Known rows, with every way that one mark hangs from another
riraf(rego(tilamub(lolapo(dezir tutim)))): [ 12.8   8.5 -10.1  12.7 -32.9 -42.2  31.3   4.5  16.6  -9.0 -16.8   7.2
   0.3  37.5  30.4  -4.3  14.1  -4.6   2.8   7.9  -4.7   7.1]
lolapo(dezir ketub(riraf) tutim): [ -1.8  15.8  -1.3  30.5 -10.3 -26.7  35.5  11.8  22.3 -14.3 -18.5   8.6
  -1.1  23.2   3.2 -25.8  12.4  16.3  -5.9  22.2  -4.0   4.0]
ketub(riraf): [-11.2  13.9  19.9   7.0   8.8 -22.5  17.5 -11.9   9.9   6.6 -12.6  -1.6
  -9.5  32.6  -0.1 -10.0  15.2  10.6  -6.5   1.6 -15.0  19.1]
tilamub(lolapo(dezir tutim) pase): [ -5.0  16.2 -20.9  31.2 -12.4 -38.2  15.0  18.7   3.9   6.9 -16.5   7.8
   1.4  32.8  17.0  -0.1  23.0   8.2  -4.6  12.8  -8.0 -17.4]
dezir(lolapo(ketub(riraf) tutim)): [ -6.3  25.6   8.0  28.6  -0.6 -33.7  47.8  -9.7  23.5   0.1 -30.2  -1.3
  -5.1  24.4  -0.7  -6.6  18.9  15.3  -2.6  14.8  -6.8  12.0]
rego(riraf tilamub): [  6.9  24.7  10.5   2.3 -19.8 -34.2  19.7  -9.4  16.5   6.3 -10.6   0.0
  -3.8  41.4  16.3 -25.9  19.8   3.2 -10.1 -14.6  -6.4  20.7]
dezir(lolapo(ketub tutim)): [  2.4  27.8  -1.1  24.4  -8.7 -31.3  45.0 -12.4  16.8   4.5 -31.8  -0.6
   1.0  20.3   6.7  -7.0  21.6  20.9  -2.9   8.4  -1.3   3.8]
tilamub(pase): [ -8.1  17.6  -1.3   7.2   5.7 -22.6  16.5  -2.6  -3.1  14.5 -20.7  -3.8
  -3.7  38.8   9.7  -4.3  20.3   9.8  -9.3 -10.7  -6.9   1.6]
tilamub(lolapo(ketub tutim) pase): [ -7.1  24.5 -16.4  31.8  -9.4 -35.6  31.3  18.7   1.0   6.1 -32.9   1.9
   6.3  21.9   2.4   4.5  24.3  14.5  -9.2  11.7  -0.4  -7.5]
tilamub(lolapo pase): [ -9.5  21.0  -7.4  15.1   3.7 -27.5   9.0   3.6  -7.8  19.4 -22.0   0.5
  -0.8  36.4   2.9   8.9  22.4   6.2  -3.4  -3.5 -13.9   1.4]
tutim(lolapo(dezir ketub(riraf))): [ -7.4  13.4  -6.3  16.2  -9.6 -12.7   7.1  -3.9  21.4 -10.0 -20.8  12.8
  -4.5  40.7 -11.2 -26.6  17.5  17.8   7.0  10.0  -6.9  21.8]
tutim(lolapo): [ -9.8  12.3   2.1  -1.6  -2.9 -15.6   1.1 -21.2   9.7   9.9 -18.5   3.3
  -6.8  36.9   2.3 -10.8  22.6  19.8  -0.4 -10.6   1.0  18.1]
tilamub(lolapo(dezir ketub) pase): [ -1.7  25.2 -29.1  25.0  -9.9 -23.5  13.3  17.1  -5.0   5.0 -26.1   9.8
   9.0  36.2  -4.7  -9.6  20.4  12.5   2.8  10.6 -13.7  -0.1]
rego(tilamub(lolapo)): [  1.2  19.5  11.4   3.5 -15.6 -32.7  14.9 -10.5  -0.7  10.5 -10.5  -1.7
  -0.9  33.6   8.9  -5.6  19.0   3.2   5.4  -7.6 -16.5  13.5]
lolapo(ketub): [  1.7  22.4   3.1   8.1  -2.7 -15.9  21.2  -6.8   2.6   3.5 -25.7   2.0
   3.1  22.3  -2.3 -18.0  16.0  20.7  -5.8   0.0  -1.7  15.6]
dezir(lolapo(ketub(riraf(rego)) tutim)): [  0.3  19.3   0.6  22.4  -3.0 -36.0  55.1  -9.3  28.2  -6.7 -43.0   0.3
  -6.3  32.0   7.9   1.8  14.2   5.5  -5.3  14.8   1.7  23.3]
riraf(rego(tilamub(lolapo))): [  8.7  12.7   2.4  -1.9 -16.5 -35.4  22.7 -12.1   4.2   5.0 -22.2   0.3
  -1.6  39.8  16.9   3.0  13.1  -5.5   3.3  -6.7  -9.5  27.0]
sapo(tutim): [ -6.5  18.9  12.8   1.6   8.5 -22.6  17.6 -19.0   6.0  13.7  -4.5   1.2
  -3.1  21.7   1.0  -5.1  20.9  23.4  -9.8   1.2  -9.3   0.9]
ketub(lolapo riraf): [ -9.1  12.8  20.5  14.9  12.8 -22.8  24.2 -22.5  12.6   0.5 -16.3  -2.2
  -0.3  41.5  -3.0  -4.3   8.4   9.7  -4.1  -7.0 -17.8  25.6]
misur(dezir(lolapo(tutim))): [ -5.9  25.5   1.2   9.9  -7.1 -30.9  40.1 -22.6  22.2   4.4 -23.9   2.0
   0.5  20.4  31.0  -5.3  22.4  21.4  -0.9   2.8  -2.6  -6.6]
ketub(lolapo(dezir) riraf): [ -4.0  10.6   8.1  18.4   3.1 -20.6  18.2 -15.9  15.5  -8.0 -13.5   4.8
   0.6  46.0  -0.1 -14.3   5.0   9.0   1.9   0.6 -21.1  19.2]
riraf(rego(tilamub(lolapo pase))): [  2.5  13.3  -8.1   3.2 -11.0 -38.9  24.8  -1.9  -0.9   7.8 -28.2  -2.3
  -2.6  53.6  18.7   9.0  17.7 -11.2  -0.2 -10.7  -8.6  13.8]
sapo(tutim(lolapo(ketub))): [ -9.0  21.8  -1.2   4.9  -0.5 -14.1  14.5 -20.2  15.7   6.9 -17.1   8.2
   1.2  23.7 -13.7 -11.6  27.5  31.7  -2.6   2.1   3.7   9.4]
misur(dezir(lolapo(ketub tutim))): [ -1.4  32.9  -7.7  16.3 -12.3 -27.0  52.1 -17.0  21.6  -2.1 -34.5   3.6
   7.7  15.3  21.2 -12.6  20.5  26.8  -1.2   9.1   1.1  -3.5]
dezir(lolapo(ketub(riraf(rego)))): [  0.6  20.9   2.1   9.0   4.8 -22.3  40.5 -17.6  18.6   0.5 -41.0   0.2
  -7.4  41.1  -2.7  -1.1  11.6   3.7   1.4   6.0  -8.9  35.9]

Rows
[ -2.1  26.6  -8.5  27.3 -22.8 -54.3  28.8  15.2  16.4  10.4 -16.0   0.4
   0.4  42.8  23.0  -3.9  29.0  -3.8 -11.5  -3.2  -3.4  -4.4] : rego(riraf tilamub(lolapo(tutim) pase))
[ -3.4  11.0   7.5  30.1  -1.7 -32.4  31.0  -7.2  24.7 -13.2 -13.4   5.8
   0.1  36.7  10.4 -13.3   9.5  11.1  -4.4  10.0 -11.7   6.2] : ketub(lolapo(dezir tutim) riraf)
[  5.8  12.3  -8.9  13.8  -8.5 -17.6  24.7   3.3  16.7 -15.0 -28.2  10.1
  -2.0  37.8   4.4 -20.7   6.4   7.0  -2.5  11.6  -6.4  28.6] : lolapo(dezir ketub(riraf(rego)))
[ -5.5  27.6 -17.0  22.0  -1.0 -23.3  17.9   9.1  -7.6  12.5 -29.7   1.6
   7.3  31.4  -7.4   1.6  21.9  12.4  -2.6   2.6  -9.3   3.7] : tilamub(lolapo(ketub) pase)
[ 11.2  18.1  -7.6  14.9 -29.3 -41.3  44.2   4.3  12.4  -8.0 -32.2   3.1
   5.0  26.0  15.5  -1.5  13.5   1.1  -1.7   6.9   4.5  16.6] : riraf(rego(tilamub(lolapo(ketub tutim))))
[ -1.1  36.1  -7.1   5.1  -5.2 -12.7  38.4 -25.9  11.9   3.1 -32.4   3.7
   7.2  22.5  11.9 -15.1  19.0  25.6   5.0   0.6  -6.0   9.9] : misur(dezir(lolapo(ketub)))
[  4.4  12.5  -2.7  27.4 -10.6 -30.4  27.8  -8.0  15.6  -8.5 -14.5   7.0
   6.5  33.0  18.2 -13.0  10.5  15.8  -5.1   2.0  -5.8   0.4] : ketub(lolapo(dezir tutim))
[ -1.1   6.2 -16.3   8.3 -10.2 -13.9  13.1  -3.4  26.4 -15.5 -33.8  15.1
  -5.6  46.7  -1.3 -18.5  12.0   7.6   5.6   8.7   2.7  34.7] : tutim(lolapo(dezir ketub(riraf(rego))))
[  1.2   7.0  10.0   8.5   4.5 -36.6  43.3 -17.5  16.0  -8.7 -29.8  -7.4
  -3.3  68.3  10.8   3.5   7.5 -14.8  -3.1 -19.3 -11.5  26.3] : ketub(lolapo riraf(rego(tilamub(pase))))
[  0.2  16.2 -18.0   8.7 -17.2 -10.0   3.2  -7.4  13.6  -5.6 -25.5  13.7
   1.1  34.5  -1.2 -27.1  21.2  22.4   6.2   1.2   1.0  17.4] : tutim(lolapo(dezir ketub))
[  0.0   3.7  11.9   8.6  11.3 -24.2  29.6 -22.5  15.8  -6.0 -27.3   0.1
   0.5  48.6   5.4   3.7   2.4   1.4  -6.3  -5.8  -9.1  38.6] : ketub(lolapo riraf(rego))
[ -4.7  15.8  -0.7  20.7 -14.3 -48.9  32.6   6.7   3.5   9.1 -16.0  -4.9
  -2.0  36.3  17.2   3.3  23.9  -1.6  -3.1  -2.2  -8.5 -10.5] : rego(tilamub(lolapo(tutim) pase))
[  4.5   1.9  -1.5  23.4  -4.3 -33.6  35.1  -7.3  28.3 -18.3 -23.3   7.3
  -1.8  43.3  19.4  -4.7   2.3   1.3  -7.1   7.8  -3.4  19.6] : ketub(lolapo(dezir tutim) riraf(rego))
[ -4.6  21.0   0.1   9.7  -8.2 -36.9  22.1  -3.4  -6.0  13.9 -16.4  -4.3
  -1.1  45.2   9.5   0.9  22.3  -2.5   2.8 -10.2 -16.5   1.3] : rego(tilamub(lolapo pase))
[  6.0  14.9 -14.6  19.1 -11.2 -22.5  18.6  11.1  11.1  -9.8 -30.7  14.2
   0.9  37.2  -4.8  -6.8   8.5   5.7   3.7  19.9 -12.0  28.0] : tilamub(lolapo(dezir ketub(riraf(rego))))
[ -1.3  10.5   5.3  18.1  -4.3 -30.6  43.1   4.5  23.7 -13.8 -34.1   2.5
  -2.1  24.9   8.9  -6.6   9.3   7.9 -14.0  14.0   7.3  20.9] : lolapo(ketub(riraf(rego)) tutim)
[  4.1   9.2 -10.1  22.5 -15.5 -29.3  37.6  12.0  27.8 -19.9 -31.1  10.5
  -2.6  29.2  13.2 -18.2   7.7   8.0  -9.2  22.2   3.4  15.6] : lolapo(dezir ketub(riraf(rego)) tutim)
[-11.5  15.7  -4.3  14.5  -1.6 -15.5  10.5  -8.8  25.9  -7.0 -11.6  16.0
  -3.0  34.9 -18.1 -22.5  24.2  28.1   3.4  18.5  -5.3   8.8] : sapo(tutim(lolapo(dezir ketub(riraf))))
[  2.5  10.1  -8.2  15.5 -17.3 -49.2  40.2   7.4   9.2   2.4 -29.0  -2.3
  -2.0  42.4  28.0  11.7  19.0  -9.7  -6.2  -1.9   0.1   0.2] : riraf(rego(tilamub(lolapo(tutim) pase)))
[ -7.2  19.2  10.4  25.2  -2.5 -29.7  39.7   5.9  18.5  -6.6 -25.2   1.3
  -1.3  19.1  -1.3 -15.5  14.0  16.5 -10.9  15.2  -0.7   9.4] : lolapo(ketub(riraf) tutim)
[  7.0  17.1  -1.3   8.2 -22.9 -30.7  11.2  -4.2   2.7   3.2  -6.8   5.1
   0.1  39.8  11.4 -16.5  17.2   4.2  11.6  -0.5 -21.5   8.2] : rego(tilamub(lolapo(dezir)))
[ -3.2  14.7  -3.8  25.8  -9.3 -36.4  37.1  13.9  19.1  -8.0 -36.0   6.5
   0.3  22.8   3.1   5.2  12.2   5.8  -7.2  22.3   1.2  20.3] : tilamub(lolapo(ketub(riraf(rego)) tutim))
[  0.4  12.1   1.5   7.6  -3.8 -30.5  45.6   1.8  12.4 -11.1 -35.5  -4.7
  -4.5  54.2   5.2 -10.3  10.9 -10.2  -4.9  -6.8  -4.8  23.1] : lolapo(ketub(riraf(rego(tilamub(pase)))))
[  8.6  24.2 -12.0  26.5 -38.6 -48.8  18.9  14.2  24.3  -1.7  -4.2  11.6
   0.8  36.1  25.2 -21.6  21.6   1.8  -2.9   7.8  -6.2   2.6] : rego(riraf tilamub(lolapo(dezir tutim)))
[ -0.7  28.0  -7.8  15.3 -16.2 -42.2  16.2   7.6   7.0  15.7 -16.4   1.1
  -0.9  49.8  14.1  -7.8  26.2  -4.9  -5.8 -12.2 -12.1   8.5] : rego(riraf tilamub(lolapo pase))
[  3.2  26.7 -21.2  20.9 -25.7 -43.0  10.1  14.1   9.4   8.1  -9.6   8.4
   0.4  55.1  18.2 -17.9  24.8  -5.7  -1.0  -5.1 -17.3   2.6] : rego(riraf tilamub(lolapo(dezir) pase))
[  3.7   8.1   0.2  -5.7  -7.7 -31.7  34.3  -8.6   4.7   1.3 -26.8  -5.8
  -6.5  54.3  23.9  -3.3  15.4 -11.1  -6.6 -18.0  -1.5  14.5] : riraf(rego(tilamub(pase)))
[  0.0  17.3  10.1  14.5 -20.1 -45.7  30.2  -1.8   9.4   4.9 -12.3  -0.9
  -0.7  26.9  16.7  -2.5  20.6   5.6  -0.2   1.4  -7.6   0.1] : rego(tilamub(lolapo(tutim)))
[ -1.1  17.3  -2.2  14.2  -1.6 -24.2  23.2   4.4   8.2  -1.7 -36.0   6.7
   0.4  30.0  -8.2   4.4   9.1   4.0  -0.3  14.0  -9.4  34.8] : tilamub(lolapo(ketub(riraf(rego))))
[-12.5  15.6   3.7  11.2   0.3 -13.7  13.4 -11.5  18.4  -3.3 -27.4   6.1
  -5.1  35.5 -15.1 -17.2  19.2  18.2   1.5   1.6  -1.5  26.8] : tutim(lolapo(ketub(riraf)))
[-11.6  13.4   1.0   2.9   4.2 -19.4  23.3 -16.9  26.9  -5.8 -27.8   9.3
  -7.4  35.9 -12.3  -4.0  19.2  18.6  -4.2  10.9   4.5  27.2] : sapo(tutim(lolapo(ketub(riraf(rego)))))
[ -8.2  22.1 -18.4  31.2  -2.9 -26.1  17.1  20.4   1.8   0.3 -24.5   9.5
   2.1  39.3 -12.4  -9.9  18.7   7.9   3.7  17.3 -19.8   4.3] : tilamub(lolapo(dezir ketub(riraf)) pase)
[ -1.3  15.4 -10.9  25.5 -18.4 -33.7  12.9  10.2   8.2   1.8 -11.6  10.7
   1.5  21.9  15.4  -6.3  18.8  14.2  -0.4  16.2  -9.3  -6.5] : tilamub(lolapo(dezir tutim))
[  6.8   9.0   0.7   7.3 -18.2 -36.1  18.3  -0.3  14.1  -7.9 -14.6   7.0
  -7.8  50.4  12.2  -6.6   8.5  -9.6  10.6   6.9 -20.4  26.5] : ketub(riraf(rego(tilamub(lolapo(dezir)))))
